Each row was made from one small tree. Brackets hold a mark, then the marks that hang from it, in the order of their numbers. Every link used is in the known rows. Write each row's tree.
Known rows
(z303 z590 (z696 (z909 (z198 (z173 (z246 z952)))))): 2.6; -5.1; -6.2; 2.7; 13.5; 8.1; 4.2; 18.8; -8.1; 5.8; -0.1; 18.0; -7.5; 3.7; 7.4; 34.5; 1.5; -2.3; 23.7; -15.0; 5.7; 14.9; -11.8; -7.1; -11.1
(z303 z590 (z696 (z909 z198))): 11.7; -11.6; -1.7; -10.0; 1.1; 11.4; 4.0; 14.7; -5.1; 13.7; -8.8; 16.6; -24.4; -16.3; 6.4; 30.7; 4.2; 17.4; 19.4; -34.5; -1.1; 29.1; -3.5; 8.1; -18.5
(z527 (z952 z590)): -16.6; 4.6; 10.2; 11.8; 1.2; 10.0; -1.9; 8.0; 1.5; 10.6; -6.5; -9.3; -0.6; -1.5; 3.1; -24.9; -19.9; 22.5; -35.7; -27.3; -0.9; 23.2; 1.0; 38.2; 4.5
(z909 z198): 2.1; -17.7; 0.4; -14.8; -4.9; 5.3; -4.6; -13.2; 9.6; -3.2; -1.3; 19.0; 5.2; -13.2; -2.0; 18.5; -13.5; 26.9; -11.2; 7.5; -1.1; 18.8; -4.9; 21.8; -7.2
(z909 (z696 z303)): -6.7; -5.9; 10.8; -15.7; -9.8; -2.1; -5.6; -5.8; 6.0; 15.7; -9.3; -27.0; 1.2; 7.3; -0.5; -29.8; -7.4; 4.3; -15.9; -0.7; -1.1; 13.1; 10.2; 30.0; -3.3
(z198 (z173 z246) (z909 (z303 z696))): -2.9; -3.9; 4.4; -6.9; 3.2; 1.7; 2.7; 4.3; -9.2; -7.4; 12.5; -2.3; -24.4; 8.8; -3.3; 10.1; -10.8; 0.9; 1.1; 19.6; -0.2; -7.2; 14.6; -2.2; 4.0
(z173 (z246 (z952 z590))): -9.7; 7.8; 3.7; -3.9; 10.2; 14.2; -5.0; 8.8; 1.1; 15.3; -1.8; -23.6; -1.9; 5.3; 5.8; -5.8; -38.9; 24.3; -20.4; -8.3; 3.8; 30.0; -8.8; 24.9; 0.8
(z198 z173 z590 (z909 (z303 z696))): -10.3; -2.3; -3.8; 22.9; 3.0; -4.5; 8.7; 11.6; -9.7; -26.1; 4.9; 1.8; -15.7; 9.4; -5.2; -26.6; 12.9; -2.9; -12.1; 0.3; -3.3; -16.6; 18.7; -11.9; 11.6
(z303 (z696 (z909 (z198 (z173 (z246 z952)) z590)))): 0.2; -0.8; -8.7; 12.6; 14.3; 13.0; 7.4; 4.2; -11.6; 2.4; 6.3; 13.6; 3.8; 13.1; 7.7; 36.8; 8.4; 1.5; 12.6; -7.1; 3.7; 0.3; -8.3; -20.3; -2.5
(z303 z590 (z696 (z909 (z198 z173)))): 0.5; -9.6; -3.1; 1.8; 5.9; 4.9; 4.9; 14.9; -2.1; 2.7; -6.8; 30.1; -13.2; -8.9; 3.9; 21.1; 13.0; 8.3; 26.5; -27.6; 1.5; 10.7; -2.5; 2.7; -12.3
(z696 z303 (z909 (z198 z173))): 5.6; -0.3; 5.1; -12.6; 3.4; 6.9; 1.9; -24.8; 9.6; 27.1; -3.0; -1.5; 21.5; 12.5; 3.6; 6.4; 12.2; 9.5; 10.2; -8.2; 8.8; -3.4; -4.8; 30.8; -1.8
(z198 z173 z590): -28.5; 1.9; -4.3; 20.9; 3.2; -8.1; 2.2; 2.6; -1.5; -11.4; -3.4; 6.3; 2.4; 16.6; 1.2; -12.2; 0.3; 8.8; -16.5; 2.3; -3.4; -7.0; 3.4; 17.2; 3.4
(z909 z303): 5.1; -3.5; 1.2; -9.4; -10.4; -1.8; -4.7; -3.6; 15.5; -8.8; -1.9; -13.7; 1.4; -7.4; -4.7; -21.4; -20.9; 21.3; -22.6; 5.9; -5.8; 18.9; 10.6; 14.4; -4.7
(z198 z909): -13.5; -13.0; 1.1; -2.2; 4.6; 5.1; 1.1; -4.6; -5.3; -2.6; 3.3; -5.1; -19.8; 5.8; -0.3; -10.7; -11.8; 26.0; -7.8; 7.9; 4.0; 15.7; 0.7; 38.5; 3.9
(z198 z173 z590 (z909 z303 z696)): -5.9; 3.7; -4.1; 24.6; -7.0; -13.4; 2.2; -0.7; 0.6; -35.3; 3.3; -5.5; 1.5; -4.0; -10.1; -50.2; 13.3; -12.2; -9.5; 14.1; -6.6; -26.5; 15.2; -29.1; 17.0
(z303 z590 (z696 (z909 (z198 (z173 z246))))): 5.3; -1.7; 0.0; -13.3; 5.2; 6.5; 2.3; 11.8; -12.1; 17.1; 0.7; 22.1; -22.1; -2.0; 7.1; 57.1; 1.3; 1.5; 29.1; -14.0; 0.9; 5.4; -5.9; 0.3; -16.5
(z696 z303 (z909 (z198 (z173 (z246 z952)) z590))): 3.6; 10.0; -2.9; 5.4; 11.8; 7.6; 4.7; -17.0; -5.8; 26.7; 4.0; -17.0; 26.1; 29.7; 9.3; 19.5; 15.1; -14.7; -1.5; -1.1; 8.9; -9.4; -13.4; 5.1; 2.5
(z198 (z173 z246) z590 (z909 z303 z696)): -3.5; 9.6; -0.8; 11.0; -8.9; -12.0; -0.6; -3.5; -9.7; -21.9; 10.6; -12.0; -9.7; 2.6; -7.0; -15.4; 4.3; -20.3; -4.4; 27.4; -7.1; -31.5; 11.9; -32.8; 13.7
(z952 z590): -12.9; 5.1; 6.6; -3.0; 2.2; 9.4; -3.8; 6.2; 7.0; 12.1; -10.5; -10.5; -7.7; -7.2; 2.6; -17.8; -29.2; 35.0; -15.5; -19.9; -0.4; 22.7; 0.8; 37.9; -0.5

Which tree is each row?
23.8; -8.5; -2.3; -11.6; -22.6; -10.9; -8.3; 6.0; 17.6; -23.9; -8.1; 9.7; 4.3; -41.0; -10.1; -15.0; -2.8; -5.2; -11.4; 0.6; -12.6; 11.1; 5.2; -27.3; -7.6	(z909 z198 (z303 z590) z696)
-19.2; -4.0; 3.0; -4.5; 8.0; -0.1; 0.8; -7.6; -13.0; 3.8; 10.9; 0.8; -17.3; 19.9; 1.1; 16.4; -12.0; 10.5; 2.1; 27.2; 5.7; -8.2; -2.3; 26.7; 6.1	(z198 (z173 z246) z909)
7.0; -3.2; -1.0; 1.7; -14.0; -10.5; -2.3; 13.6; 1.7; -23.5; -2.5; -13.8; -21.2; -21.9; -8.2; -45.4; 0.1; -6.4; -8.2; 1.9; -7.6; 6.8; 10.9; -11.4; 2.0	(z198 (z909 (z303 z590) z696))
2.1; 14.5; 2.6; 12.1; 3.1; 1.3; -3.2; 4.1; 4.7; -19.9; 6.1; -22.0; 7.9; -10.2; -7.6; -53.2; -16.0; -7.4; -1.9; 9.7; 2.7; -8.8; 2.8; -27.2; 21.1	(z198 (z173 (z246 (z952 z590))) (z909 z303 z696))
-19.3; 3.6; -0.5; 13.0; -0.9; -7.8; 0.7; -1.0; -18.8; -10.4; 8.4; -0.8; -17.3; 10.3; -0.6; 2.6; 4.3; -11.6; 2.9; 22.6; -2.5; -26.5; 3.8; -9.4; 12.1	(z198 (z173 z246) z590 (z909 z696))
-3.0; 0.2; -0.7; 5.4; -1.2; -5.6; -1.8; -10.4; -3.8; 1.8; 2.0; -7.9; 28.3; 14.9; -0.5; 0.3; 11.7; -31.1; -18.7; 14.1; 0.4; -17.8; -5.5; -18.4; 8.0	(z909 (z198 (z173 (z246 z952)) z590) (z696 z303))
-4.3; -1.4; -1.8; 13.1; -9.0; -16.5; 0.0; 11.8; 4.7; -33.6; -1.7; -1.5; -10.0; -14.7; -10.3; -53.7; 8.1; -15.0; -0.1; 7.1; -5.2; -11.0; 11.5; -15.9; 8.4	(z198 z173 (z909 (z303 z590) z696))
0.5; 4.3; 1.3; -1.4; -9.3; -16.0; -3.0; 10.8; -5.3; -17.9; 4.4; -9.4; -20.0; -8.8; -6.6; -17.3; -1.2; -24.0; 3.5; 20.9; -6.3; -15.1; 8.4; -23.4; 4.6	(z198 (z173 z246) (z909 (z303 z590) z696))
-3.1; -3.8; -5.1; 11.2; 5.9; 8.9; 7.4; 0.4; -6.4; -1.2; -1.6; 28.3; -1.5; -0.5; 3.8; 27.7; 17.7; 12.8; 17.7; -21.1; 0.4; -5.0; 1.8; -6.6; -3.8	(z303 (z696 (z909 (z198 z173 z590))))
-2.6; 7.5; 4.0; -10.1; 2.3; 3.7; 2.6; 5.8; -1.5; 42.7; -12.8; -35.9; -15.6; 17.8; 10.7; -9.7; 2.5; 3.5; -4.9; -31.3; 3.7; 25.5; -1.5; 48.1; -12.1	(z696 (z303 z590) z909)
4.9; 6.0; -1.3; -6.5; 10.8; 3.2; 3.1; -2.4; -1.0; 30.6; -2.0; -15.0; 13.9; 19.3; 8.9; 16.5; 8.9; -19.5; 4.3; -8.9; 10.0; 7.5; -17.8; 13.8; -5.2	(z696 (z303 z590) (z909 (z198 (z173 (z246 z952)))))
5.2; -6.1; 3.2; -17.8; 6.4; 12.3; 0.6; -6.8; -7.3; 16.3; 6.0; 21.5; -9.3; 0.5; 5.5; 60.6; -5.7; 15.5; 29.2; -1.1; 4.6; 3.0; -3.0; 4.0; -10.6	(z303 (z696 (z909 (z198 (z173 z246)))))
-14.4; 1.7; 2.9; 7.1; 7.7; -8.8; 1.1; 11.9; -12.6; 6.4; 0.8; -28.9; -6.1; 25.1; 1.8; -29.6; 8.0; -36.6; -7.2; 9.0; 6.7; -4.9; -3.8; 8.2; 10.1	(z198 (z173 (z246 z952)) (z909 (z696 (z303 z590))))
2.3; -1.0; 7.6; -20.8; -10.2; -11.4; -5.9; -1.0; -2.7; 16.1; -4.3; 0.5; 2.3; 1.2; -1.3; 20.8; 6.0; -30.4; -3.7; 7.9; -2.5; -12.4; -2.5; 1.5; -5.7	(z909 (z198 (z173 z246)) (z696 (z303 z590)))
16.4; 3.6; -5.8; -0.6; -5.2; -3.7; 0.2; -1.7; 16.1; -7.3; -4.6; 13.5; 12.5; -20.2; -3.0; -4.3; 7.9; 2.5; 11.1; -9.4; -2.0; 3.0; -2.1; -13.1; -7.3	(z696 (z909 (z198 z173) (z303 z590)))
20.4; 0.1; -3.3; -3.7; -5.2; 1.9; -0.8; -20.1; 20.4; -8.5; 1.4; 14.8; 25.2; -17.0; -5.0; -4.4; 2.9; 19.0; 12.2; 4.4; 1.0; -0.9; -0.5; -7.7; -1.3	(z696 (z909 (z198 z173) z303))
2.2; -3.0; 1.9; -6.7; -1.7; -8.8; -4.6; 4.4; 0.5; 3.4; -3.8; -4.9; 16.7; 6.7; -1.0; -5.7; 7.2; -33.8; -10.3; 8.2; 1.6; -1.5; -8.5; -8.5; -0.8	(z909 (z198 (z173 (z246 z952))) (z696 (z303 z590)))
0.5; -11.4; -0.6; -3.9; 6.4; 11.9; 4.3; -4.7; 3.2; 1.2; -0.9; 30.1; 0.0; -6.6; 1.8; 23.6; 6.3; 24.0; 27.4; -15.0; 4.9; 8.1; 0.6; 6.9; -8.0	(z303 (z696 (z909 (z198 z173))))
11.6; 4.1; -2.3; -2.0; -18.4; -11.8; -6.5; -11.2; 5.7; -22.4; 5.8; 12.3; 16.8; -18.2; -9.3; 13.2; 3.1; -19.5; -8.2; 24.4; -12.0; -27.5; 6.7; -46.2; 2.7	(z909 (z198 (z173 z246) z590) z303 z696)
3.2; 7.0; 9.6; -8.0; 1.9; 4.9; -7.0; -7.3; 9.2; 14.3; -3.5; -12.6; 30.0; -1.9; -2.0; -14.0; -5.0; -14.1; -10.0; -1.4; 6.0; -4.9; -6.6; -3.4; 10.6	(z909 (z198 (z173 (z246 (z952 z590)))) (z696 z303))
22.5; 7.2; -9.0; 0.8; 2.5; -0.9; -0.3; 1.5; 9.0; -5.3; 3.1; 0.2; 15.2; -7.8; 1.5; 5.0; -0.7; -9.2; 8.3; 2.2; 1.8; 7.4; -12.4; -25.3; -4.7	(z696 (z909 (z198 (z173 (z246 z952))) (z303 z590)))
-3.6; 1.8; -7.8; 13.8; 3.3; 2.8; 4.1; -13.9; 2.4; -1.1; -0.6; 20.7; 15.2; 0.8; 3.3; 17.2; 15.8; 12.8; 11.7; -6.5; 1.3; -9.5; -5.8; 0.1; 0.7	(z696 (z909 (z198 z173 z590)))
19.0; 14.2; -4.4; -3.7; -5.9; 0.3; 0.6; -16.3; 2.8; 3.4; 7.4; 3.0; 13.9; -4.1; 0.3; 32.8; 3.6; -2.1; 5.8; 10.9; -2.8; -18.3; -1.9; -26.3; -1.1	(z696 (z909 (z198 (z173 z246) z590) z303))
